Every row comes from one small tree of marks. The marks that hang from a mark follow it in brackets, in the order of their numbers. Every link used is in the known rows. Which tree was each row made from?
Known rows:
Q458{Q67 Q460{Q511{Q790} Q920}}: [  0.2 -12.3  -6.6   3.2  11.9  -2.9  -1.8  17.1  48.0  -7.4   7.0   4.3
 -10.0  12.8 -15.4  -9.3   1.4  -3.0   0.7  -3.6  -6.5]
Q458{Q67 Q460{Q511{Q790}}}: [  2.2 -21.8  -7.0   2.8  13.8  -2.2   3.2  13.2  18.9  -5.3   0.7   4.0
 -18.8  13.5 -27.0  -9.9   3.2  13.3   7.7  -6.3   5.3]
Q790{Q458{Q67} Q511{Q460{Q920}}}: [  0.3   4.7   1.2   5.9  -3.1 -30.1   3.2  -4.1  20.5 -17.4  19.2  12.4
 -16.3  -4.6   7.3   9.0  -9.4   5.5  -3.1  18.7   0.1]
Q920{Q460{Q458 Q511}}: [  3.9 -15.0 -11.8 -16.5  16.0  11.1 -17.8  10.3  21.2   0.3  -5.0  12.8
 -13.2  12.1 -23.1  16.5   5.4  12.6  13.5  -9.1  17.6]
Q790{Q511{Q460{Q67 Q458 Q920}}}: [  0.0   7.3 -15.9  -8.6   3.3 -31.9 -29.8   2.3  28.8 -15.7  18.1   8.9
   3.7  -2.7  41.3 -11.4 -13.9 -38.2   6.3   5.7 -13.5]
Q920{Q460{Q458}}: [ -2.8 -11.4  -6.2 -12.6  15.6   1.0 -22.3   6.5  29.8  -5.8  -1.9  10.3
  -8.7   5.5 -13.3  20.5   3.9  -3.3   8.4  -6.9   0.8]
Q67{Q460{Q458 Q511{Q790} Q920}}: [ -3.0 -15.5 -16.7   0.2  13.1  -9.5 -26.9  25.4  22.7  -6.5  -0.9   0.5
   3.7  12.3 -11.0  10.7   2.5  -6.2  -7.0  -2.7  -5.5]
Q433{Q460{Q511}}: [  5.6 -18.7 -21.6  -2.1  22.9 -15.3 -12.2   2.8 -18.0   1.6 -11.3   9.2
 -12.7   8.7 -13.1  15.7   0.8  23.4  -8.7  -4.8  12.6]
Q511{Q460{Q920} Q790{Q458}}: [-13.3  -5.4  -4.8  15.2  10.4 -33.7   2.4   7.1   6.2 -12.9  10.1  15.2
   2.8   1.2  -4.6  -2.7  -4.6  -7.5  -5.5  10.4  -8.7]
Q790{Q458 Q511{Q460}}: [  0.6  -4.9  -6.1   5.4   3.9 -29.4  -2.3  -7.1 -16.5 -10.7   8.6  15.1
 -14.0  -1.8   2.1   0.0  -8.1   3.9  -3.6  18.3   0.8]
Q67{Q460{Q458 Q920}}: [ -4.8  -3.8 -17.1  -6.7   8.3  -6.9 -35.4  11.5  40.5  -7.3   1.3   1.7
   3.5   3.3   5.2  19.0  -3.0  -1.7  -7.5   4.9  -8.9]
Q433{Q460{Q511{Q790{Q458}} Q920}}: [ -5.9 -10.3  -7.7  22.4  20.5 -23.5   0.3  12.2  -3.7  -2.2  -4.8  15.6
   8.0   8.0 -11.6  14.3   2.8   2.6 -14.9   0.1  -3.5]
Q511{Q460{Q458 Q920} Q790}: [ -8.4  -5.8 -11.4  -4.5  11.4 -22.5 -22.3  11.0  29.0 -15.4  13.8   9.4
  -2.0   2.5   8.1 -13.8  -7.0 -20.2   2.1   5.1  -2.8]
Q458{Q67 Q460{Q920}}: [ -1.4  -1.5  -9.3  -5.5   9.2  -0.9 -10.9   3.2  64.9  -9.9  10.2   6.8
 -10.3   5.0  -0.9  -3.8  -2.4   4.4   0.3   3.9 -11.0]
Q920{Q460{Q511{Q790}}}: [  1.1 -20.2  -8.8   6.2  19.6 -14.4  -1.9  15.9  -8.2   0.2  -8.1   8.1
  -6.4  12.9 -30.4  19.1  13.3   5.4  -1.9 -13.5 -10.8]
Q458{Q67}: [  0.4  -9.4  -8.7  -4.0   7.5  -2.7  -2.1  -0.8  13.6 -10.1   2.8   4.9
 -28.0   3.0 -14.8  16.3   1.0  51.1   6.6  -2.8  -0.3]
Q433{Q460{Q67 Q511}}: [  2.3 -17.2 -24.2   5.4  20.7 -23.2 -13.9   2.6 -18.4   1.6 -12.9   7.8
  -0.9   8.0   5.0  13.9   0.5  17.9  -0.7 -15.0   2.3]
Q67{Q460{Q458 Q511 Q920}}: [ -0.2  -8.8 -21.2 -12.8  10.7  -0.8 -32.5  16.2  30.0  -2.8   0.1   3.1
  -1.3   9.8  -6.8  14.6  -1.2   8.0  -2.2   3.8   7.5]
Q433{Q460}: [ -1.6 -14.1 -16.4   1.3  22.7 -21.8 -18.0  -1.7  -4.0  -3.5  -9.0   8.4
  -6.0   2.4  -1.8  15.9   0.8  10.7 -15.5  -2.7  -2.8]
Q433{Q460{Q67 Q458}}: [ -4.3 -10.7 -17.5   1.4  17.6 -15.3 -30.4   2.4   9.8  -6.3  -5.5   8.5
   0.5   2.0  18.7   7.4  -3.3   0.8   4.5 -13.9   1.6]
Q458{Q460{Q67 Q511 Q920}}: [ -1.9  -3.3 -23.2  -0.9  13.8  -6.4 -18.8  10.4  42.0  -2.1   1.4  10.9
   8.8  10.7  16.1 -12.9  -5.0  -8.8   9.1  -5.8 -10.0]
Q511{Q460 Q790{Q458}}: [-11.7 -15.8  -5.3  14.7  12.1 -30.9   7.2   4.7 -17.8 -11.8   5.1  13.9
 -10.4   1.8 -13.3  -5.8  -3.1   6.8   0.6   7.2   0.5]

Which tree is each row?
[ -4.6 -10.0 -18.1  13.4  15.4 -18.3 -14.4  19.1  30.4  -3.8   0.8   7.7
  14.5  12.8  13.4 -17.6  -0.3 -25.1   6.1  -9.4 -23.3] | Q458{Q460{Q67 Q511{Q790} Q920}}
[ -0.4 -13.8 -17.2  12.1  24.3 -26.6 -11.4  15.2   1.2  -3.2  -7.5   7.3
   6.1  10.5  -3.3  12.2   4.4  -7.0 -20.8  -6.1  -9.8] | Q433{Q460{Q511{Q790} Q920}}
[ -0.6  -5.6 -21.6  -3.3  19.2  -9.7 -30.8   9.2  25.1  -2.6  -3.2  11.9
   5.9   7.3  20.0   7.3  -4.5  -6.7   2.8 -14.1   5.2] | Q433{Q460{Q67 Q458 Q511 Q920}}
[ -5.8 -17.7 -10.4  -5.8  12.5 -19.4 -15.0   8.6   6.4 -13.1   7.8   7.8
 -14.0   4.1  -4.8 -14.0  -5.0  -8.8   5.6   1.0  10.5] | Q511{Q460{Q458} Q790}
[ -7.0   0.5 -20.5  -9.9   5.4 -18.0 -27.8   4.9  36.9 -14.5  15.0  10.5
   1.6   0.2  30.9 -15.7 -11.9 -10.3  11.3  -1.5  -3.4] | Q511{Q460{Q67 Q458 Q920}}
[ -1.1 -21.1  -9.9  13.7  18.0 -22.0  -3.1  18.3  -9.2  -2.9  -9.4   6.1
   5.9  12.6 -12.1  16.2  12.6  -3.3   9.3 -22.0 -22.8] | Q920{Q460{Q67 Q511{Q790}}}
[  0.6  -3.2 -20.3 -10.0  17.9  -0.3 -16.0   9.3  44.1   0.6   3.3  11.7
  -4.6  12.9  -1.6  -9.4  -2.7  -1.1  -1.9   5.8   1.5] | Q458{Q460{Q511 Q920}}
[  5.2 -12.6 -16.3  -3.5   5.4  -9.5 -11.5  11.7  22.7  -6.1  -1.6  -2.2
 -10.9   7.5 -17.9  26.1   2.7  35.7  -4.5   1.8  -1.2] | Q458{Q67{Q460{Q511 Q920}}}
[ -7.1 -16.1  -7.7  16.6  15.1  -5.3  10.5  11.7 -24.0  -2.3  -4.2  15.8
 -12.6  12.1 -26.7   6.0   4.1  29.7   0.1  -1.3   6.8] | Q460{Q511{Q790{Q458}}}
[  4.0  -8.6 -12.0 -12.5  14.5   1.5 -18.9   7.3  41.5  -5.8   2.8   8.8
 -16.0   6.7  -7.6  14.9  -2.1  22.9  -1.1  -4.9  22.1] | Q433{Q460{Q458{Q67} Q511 Q920}}
[ -2.6 -13.2 -19.2  19.9  21.9 -32.0 -13.0  16.8  -2.1  -5.1  -7.1   7.0
  17.3   8.7  13.2   8.1   3.0 -12.2  -9.4 -16.3 -22.3] | Q433{Q460{Q67 Q511{Q790} Q920}}
[ -2.8  -0.7 -20.8  -9.0  11.2   3.6 -25.7  13.1  30.3  -5.7   4.4  10.9
  -0.4   9.1  18.9  -0.6  -4.0  16.3  15.3  -9.1   3.3] | Q460{Q67 Q458 Q511 Q920}
[ -7.5  -7.7 -13.8   3.2  13.0 -36.2  -9.1  10.5  13.5 -12.9  10.1   7.9
   0.3   2.5   5.1  -6.7  -3.8 -14.5  -8.6   6.0 -16.3] | Q511{Q460{Q920} Q790}
[ -3.5   7.5  -9.3  14.5   1.6 -41.5  -7.1  -3.4   3.6 -14.0  14.4  14.0
   8.7  -5.0  31.3  -2.8 -12.2 -16.0   0.4  12.3 -20.4] | Q790{Q458 Q511{Q460{Q67 Q920}}}
[ -5.5   1.2 -17.5   3.2  17.1 -17.3 -32.9   6.2  33.7  -8.8   2.0   9.4
  11.6   1.4  29.7   7.7  -6.3 -15.4  -2.1 -11.3 -12.0] | Q433{Q460{Q67 Q458 Q920}}
[  1.5   3.2 -18.8   2.7   4.3 -43.5 -21.3  -0.4  10.4 -14.6  13.5   6.6
   6.3  -2.8  37.5  -3.4  -8.9 -25.5  -1.0   8.4 -28.2] | Q790{Q511{Q460{Q67 Q920}}}
[  3.5   4.5 -16.0  -5.0   6.5 -38.4 -18.6  -2.9  17.5 -12.4  13.5   8.8
  -4.7  -1.8  22.4  -0.8  -7.5 -23.2 -12.0  14.8 -17.0] | Q790{Q511{Q460{Q920}}}
[ -5.3  -7.0  -3.4  -5.4   4.9 -17.1 -11.9  11.0  41.5 -19.2  18.9   4.7
 -14.0   1.1  -3.4  -9.4  -6.3  -6.1   8.6   2.5   1.7] | Q511{Q460{Q458{Q67} Q920} Q790}
[ -1.9 -12.7 -11.3   1.6  14.2   7.4  -1.0   3.0  12.5   3.2  -2.2  18.2
 -12.7  11.7 -20.0  -7.5  -3.2  18.0   7.1   6.1  21.4] | Q790{Q458{Q460{Q511}}}
[ -3.9 -19.6  -3.2  -7.3   5.5 -15.7  -5.7   7.4  12.8 -17.5  12.8   4.9
 -23.8   2.0 -15.0 -13.1  -5.3   8.9  15.1  -3.7  13.5] | Q511{Q460{Q458{Q67}} Q790}
[ -0.7 -21.3  -5.6  -3.0  17.9   0.4 -12.0  21.1  10.6  -1.5  -4.1   9.9
  -6.0  13.4 -27.5  12.9   9.2  -9.4   9.0 -14.2   4.6] | Q920{Q460{Q458 Q511{Q790}}}
[ -4.3  -1.0 -16.2 -20.3   7.8 -12.8 -26.0   3.2  43.4 -13.3  14.2  11.6
 -10.0   1.4  13.0  -8.6 -10.5  -9.3   3.8   8.1   9.5] | Q511{Q460{Q458 Q920}}
[ -1.1  -2.1  -9.6 -18.0   2.0  -7.1 -15.4   2.6  50.1 -17.9  19.7   7.3
 -22.2  -0.4   2.4  -5.5 -10.2  12.4  11.5   6.9  14.5] | Q511{Q460{Q458{Q67} Q920}}
[ -5.4  10.6  -6.0  21.5   8.7 -24.0 -17.7   2.5  33.1  -8.9   7.8  14.8
  15.4   1.0  31.9  -5.1  -7.2 -34.2  -0.8   6.6 -29.7] | Q790{Q458{Q460{Q67 Q920}} Q511}
[  4.4  -5.1 -11.4 -14.3   6.4 -18.4 -25.6  -2.3   5.3 -14.2  12.3   8.2
 -20.3  -0.7  13.4  -8.7 -10.0 -20.0   3.5  10.7  11.0] | Q790{Q511{Q460{Q458}}}
[  2.7 -15.6 -16.0   0.0  14.6 -13.2  -8.3   9.0  -2.8   0.7  -9.0   8.9
  -0.2  10.3  -8.3  21.4   8.3  14.9  13.2 -18.0 -10.9] | Q920{Q460{Q67 Q511}}
[ -1.4 -13.3  -8.2 -19.3   3.2  -2.7 -11.1  -0.8  23.6 -14.2  14.0   7.6
 -32.2   0.5  -9.7  -0.2  -9.2  25.8  17.3   2.7  25.5] | Q511{Q460{Q458{Q67}}}
